Each row comes from the steps of one walk. Every step used is in the known rows, and no mark comes twice. Write the walk behind each row, first mark first.
Known rows:
firu -> vosal -> lemiv: [ 19  21 -17  -6 -15  -8  13   0  24 -15 -27   0  14  -4  13  -5 -13   9
 -25 -15 -14 -12  14  18  -5 -14  10]
rora -> lesaz -> lemiv: [  6 -32  32   3 -13  10  29  16   3  12  26  31   9  -7   7  -6  -2 -21
  29   0 -13  14 -25  -6   6  16 -14]
kese -> lesaz -> firu -> vosal -> rora: [  1 -11  11   4  -8  27   3  -4   8  11 -11 -15  19 -10   2 -28   3  -3
  21  13 -45 -66 -43   3  11   3  14]
zizof -> vosal: [-20 -37   8  -1 -12   1  19  14 -29  -1 -16  16   2 -20  -4 -13  -7 -31
  14  11 -22 -27   8 -28  -7  -7 -10]
lesaz -> lemiv -> vosal -> rora: [  4 -18  49  17   3  32  -1   3 -23   3  12   6   8 -12 -12 -32  15 -22
  28  14 -26 -40 -29 -13  -7   8  10]
lemiv -> vosal -> rora -> lesaz: [  3 -33  20  10  15  45   3  22 -17   7 -22   6  22 -48 -10 -35 -15 -14
  25  13  15 -30  -5   1  -9  16   0]
baze -> gupaf: [  2 -14  17   5   6 -12   9  16  -7   6  23   3   8 -59   0 -15  -5 -22
  37 -17  34  16 -11 -21  -6 -16   6]
kese -> lesaz -> rora -> vosal -> zizof: [-30  20 -11  15   7  25  -8   4  -2  -3  12 -31  15 -21  51 -23 -25  -7
   4   5   9   8 -13   9  31 -19  23]
baze -> gupaf -> gipo -> zizof -> vosal -> rora -> lesaz -> lemiv: [ 17 -45  30   6   0  23  18   1  -7   0  19  19   1 -23 -16  -4 -11 -24
  40   7 -11  19 -28 -11   2  12 -17]
befa -> vosal: [-32  -8 -15  24   4  23  27  20  14  -8  19  50   8  -9  -4 -22  14 -32
   9   8 -17 -23   8 -26  15 -12  -8]
gupaf -> gipo -> zizof -> vosal: [ -8 -36   6  -7   1  12  12  -5 -27 -32 -16  22  -1 -13 -17   7 -24 -20
  -5  12 -35 -14  -2 -45   4 -20 -14]
rora -> vosal: [-10  21   7   4   6  34 -11  19  -1   9  15  -3  -2 -30  20 -18  12 -29
  16   7 -16  17  -6 -17   3 -18  14]
gipo -> zizof -> vosal -> lemiv: [ 10   7 -11   1 -18 -14   8 -11 -16 -30 -33   3  12  11   0  -1 -30  -5
 -14  -5  -7 -12  35   1  -4 -15   0]
lemiv -> vosal -> rora: [  2 -14  38  16  10  36  -9   8 -28   0  -6  -2  13 -24 -12 -39   7 -19
  19  15 -15 -55 -19 -17  -8  -1  16]
baze -> gupaf -> gipo -> zizof: [ 16 -12  18  -4  15  14   0 -10  -6 -41  13  17   5 -27 -15  13 -29  -3
  -4  -7  -5  12 -28 -47  13 -33   1]
gupaf -> gipo: [ 16 -23  25  -7  12  20  14  21   4 -12 -15  12 -16 -26 -13  -1  -1 -22
 -19  11 -21   2 -37 -43   6 -31   9]
rora -> vosal -> firu: [ 14  32  -2  -5 -21  23 -25  26 -10   5   0 -26   0 -18  33 -28  -4  -5
   5  10 -16  11  28   0  22 -37  28]
gipo -> zizof: [ -3  -1  16   2  -8  12   0 -13 -17 -36  18  21  27   5   0   2 -31   3
   1  -5 -16 -26 -15 -39  16 -19   0]
rora -> lesaz -> lemiv -> vosal: [ -5 -26  42   3  12  15  24  17 -10   1  15  47   2 -32   9  -5  15 -22
  10  -5 -22   6 -14  -3 -11  18 -11]
lesaz -> rora -> vosal -> zizof: [-22  19 -14  19  10  23  -2   5  -4  -5  20 -32  17 -10  46 -18 -25 -11
   8   3  16  18  -6  -1  25 -18  26]
zizof -> vosal -> rora -> lesaz -> befa: [  6 -31 -31  -8 -24  47 -13   3 -13  30 -29 -14   5 -25   5  -5  -7 -17
  49  12   7 -35 -21 -17  -7   0   1]
lemiv -> vosal: [-12 -12  35   2  14  11  11  17 -18  -8  -1  33   5 -36   8 -14  13 -18
  -5  -4 -18 -21  -7 -18 -12  -3   4]
rora -> lesaz -> lemiv -> vosal -> zizof: [-20  -4  18  13  14   7  21  11 -15 -24  16   5  19 -16  25 -23 -17  -3
  12 -16   5   4  -2   7  19  11   6]
gipo -> zizof -> vosal: [-18 -30   3  -1 -10   5  10  -7 -34 -26  -6  22  12  -6  -8  -1 -26 -17
   8   6 -28 -28   7 -36   3 -11 -15]

Write each row's walk:
[  9 -12   9   9  -5  25   8  -3   6   8  -4 -16  20   1  -5 -25   3  -5
  24  11 -38 -57 -37  -7   3   3  18]
lesaz -> firu -> vosal -> rora
[  7 -32  12   9   3  42   3  22 -13  11 -20  -4  24 -37 -11 -37 -23 -15
  31  14  21 -31  -9  -3  -1  12   2]
vosal -> rora -> lesaz
[ 11 -33  26   5 -11  25  21   8   8  13  22  19  12 -10  -1 -13   0 -16
  34   7 -24  -3 -33   1   4  21 -12]
firu -> vosal -> rora -> lesaz -> lemiv
[ -2  11 -18   8 -20  15  -1  27   0  -6   2  11   8  -3  17 -30  -2  -8
   0  12 -18 -15  38  -6  30 -34  13]
befa -> vosal -> firu
[-16   2 -21   5   5   0  29   5  17 -19   0 -18  32  -2  31 -15 -29  13
   7 -20  -7 -13 -11  13  29   7  15]
rora -> lesaz -> firu -> vosal -> zizof
[ 11 -33  36  11 -12  23  19  11  -2  15  21  19  11  -5  -4 -17  -1 -22
  40  10 -12  -2 -30  -5   3  20 -10]
vosal -> rora -> lesaz -> lemiv
[  0 -19 -13  -9   0   5  38   9  33   7  -8  15  19 -12  19   5  -2   2
   5  -9 -40 -18 -27   7   4  12   0]
rora -> lesaz -> firu -> vosal
[  8 -45   6   3  10  47   3  12 -20  -6 -32   1  15 -38 -24 -24 -32 -15
  22  21   7 -24  -6 -13  -1   6  -9]
gupaf -> gipo -> zizof -> vosal -> rora -> lesaz
[ -8 -11 -18  25  -8  53  -8   1  -3  11   4   0   8  -1 -14 -32  13 -26
  42  23 -14 -59 -17 -26   8  -9  10]
lesaz -> befa -> vosal -> rora
[-25   6  13  13  17   4  12  11 -21 -29   5  -6  21 -19  23 -29 -18   0
   1 -16   9 -15   3  -4  19  -4  17]
lemiv -> vosal -> zizof
[  6  17 -50  11 -15  13  11   4  21  -4 -28  15   6   6   8  -5  -4 -12
   1  -4   9  -5  31  13   2 -11   2]
rora -> lesaz -> befa -> vosal -> lemiv
[ 16  43 -10   6  -7   5  -7   6   8  -6 -18 -15   2  -4  19 -14  -5 -13
  -8  -5   2  18  25  15  -4 -19  20]
rora -> vosal -> lemiv
[-20   7 -15   4   1   4  16   6   9 -27   7 -17  29 -14  27 -21 -27  14
  -2 -19  -7 -18  -7   1  28  -9  14]
firu -> vosal -> zizof
[  3   6 -41   0 -28  31  -9  23   4   8  -8   4   4  -9  23 -19  -3  -6
  15  11 -10 -12  33  -2  27 -30  10]
rora -> lesaz -> befa -> vosal -> firu
[  5 -24  15  12   9  11  30  11  -4  16 -14   3  18   5   7 -13  -1 -20
  33   5  -9 -25 -24   3   0  24  12]
lemiv -> vosal -> rora -> lesaz -> firu
[  8  -4  -3 -10 -32   3 -12   8 -34 -19 -14  -7  10  -2  14 -15 -30   1
  -1  10 -26 -18  37 -14  22 -32   8]
gipo -> zizof -> vosal -> firu
[-23  30  -8  15  10  19  -3  12  -7 -17  17 -31  17 -15  32 -31 -20  -8
  15 -10  10   9   4  -2  28 -15  24]
rora -> vosal -> zizof
[ 23  16 -25  -5 -12 -13  27  -1  31  -7 -34  -1  17   8  19   3 -14   8
 -16 -15 -15  -5  12  31  -3   1  10]
rora -> lesaz -> firu -> vosal -> lemiv
[ 10  34 -14   6 -11  11 -10  -2  13  11 -23 -14   1 -11  38  -4 -10 -12
 -20   9   1  15   9  27   0 -24  19]
kese -> lesaz -> rora -> vosal -> lemiv
[  1 -32  24  17  -7  29  24  13   5  11  28  30  10  -3  -8 -19   4 -28
  40  10 -17  -1 -22  -5   8  20 -15]
befa -> vosal -> rora -> lesaz -> lemiv
[-19 -15  54  -1   1   9  14  11 -11   2  13  47  -4 -34  19 -10  23 -18
   1  -2 -46 -16 -30   1   1   7  -9]
kese -> lesaz -> lemiv -> vosal
[ 15  21  -9   0 -20  25 -26  18  -6  19   4 -27   0 -15  47 -15 -10  -9
  -4  24 -10  18  18   2  17 -42  30]
lesaz -> rora -> vosal -> firu
[ 22  21 -18  -3 -15 -20  25  -5  29  -9 -28  -2  14  17  18   4  -7   8
 -19 -17 -25 -11   7  24  -2  -6  15]
lesaz -> firu -> vosal -> lemiv
[ -3  26 -42   7 -23  10   3  -1  22  -3 -27  14   2   4  15  -7   2 -10
  -5  -3  -8 -22  20  15  11 -19   3]
kese -> lesaz -> befa -> vosal -> lemiv
[  7 -32   0   3   4  46   6  18   4   9 -21  -1  26 -45  -8 -31 -21  -4
  24  11   6 -33 -14   5  -2  12  -2]
firu -> vosal -> rora -> lesaz
[-25 -15 -52  12  -5  44  14  14  20  12   4  40   3 -16   4  -6  12 -29
  30   8  -4 -19   2 -19  11  -6 -12]
rora -> lesaz -> befa -> vosal
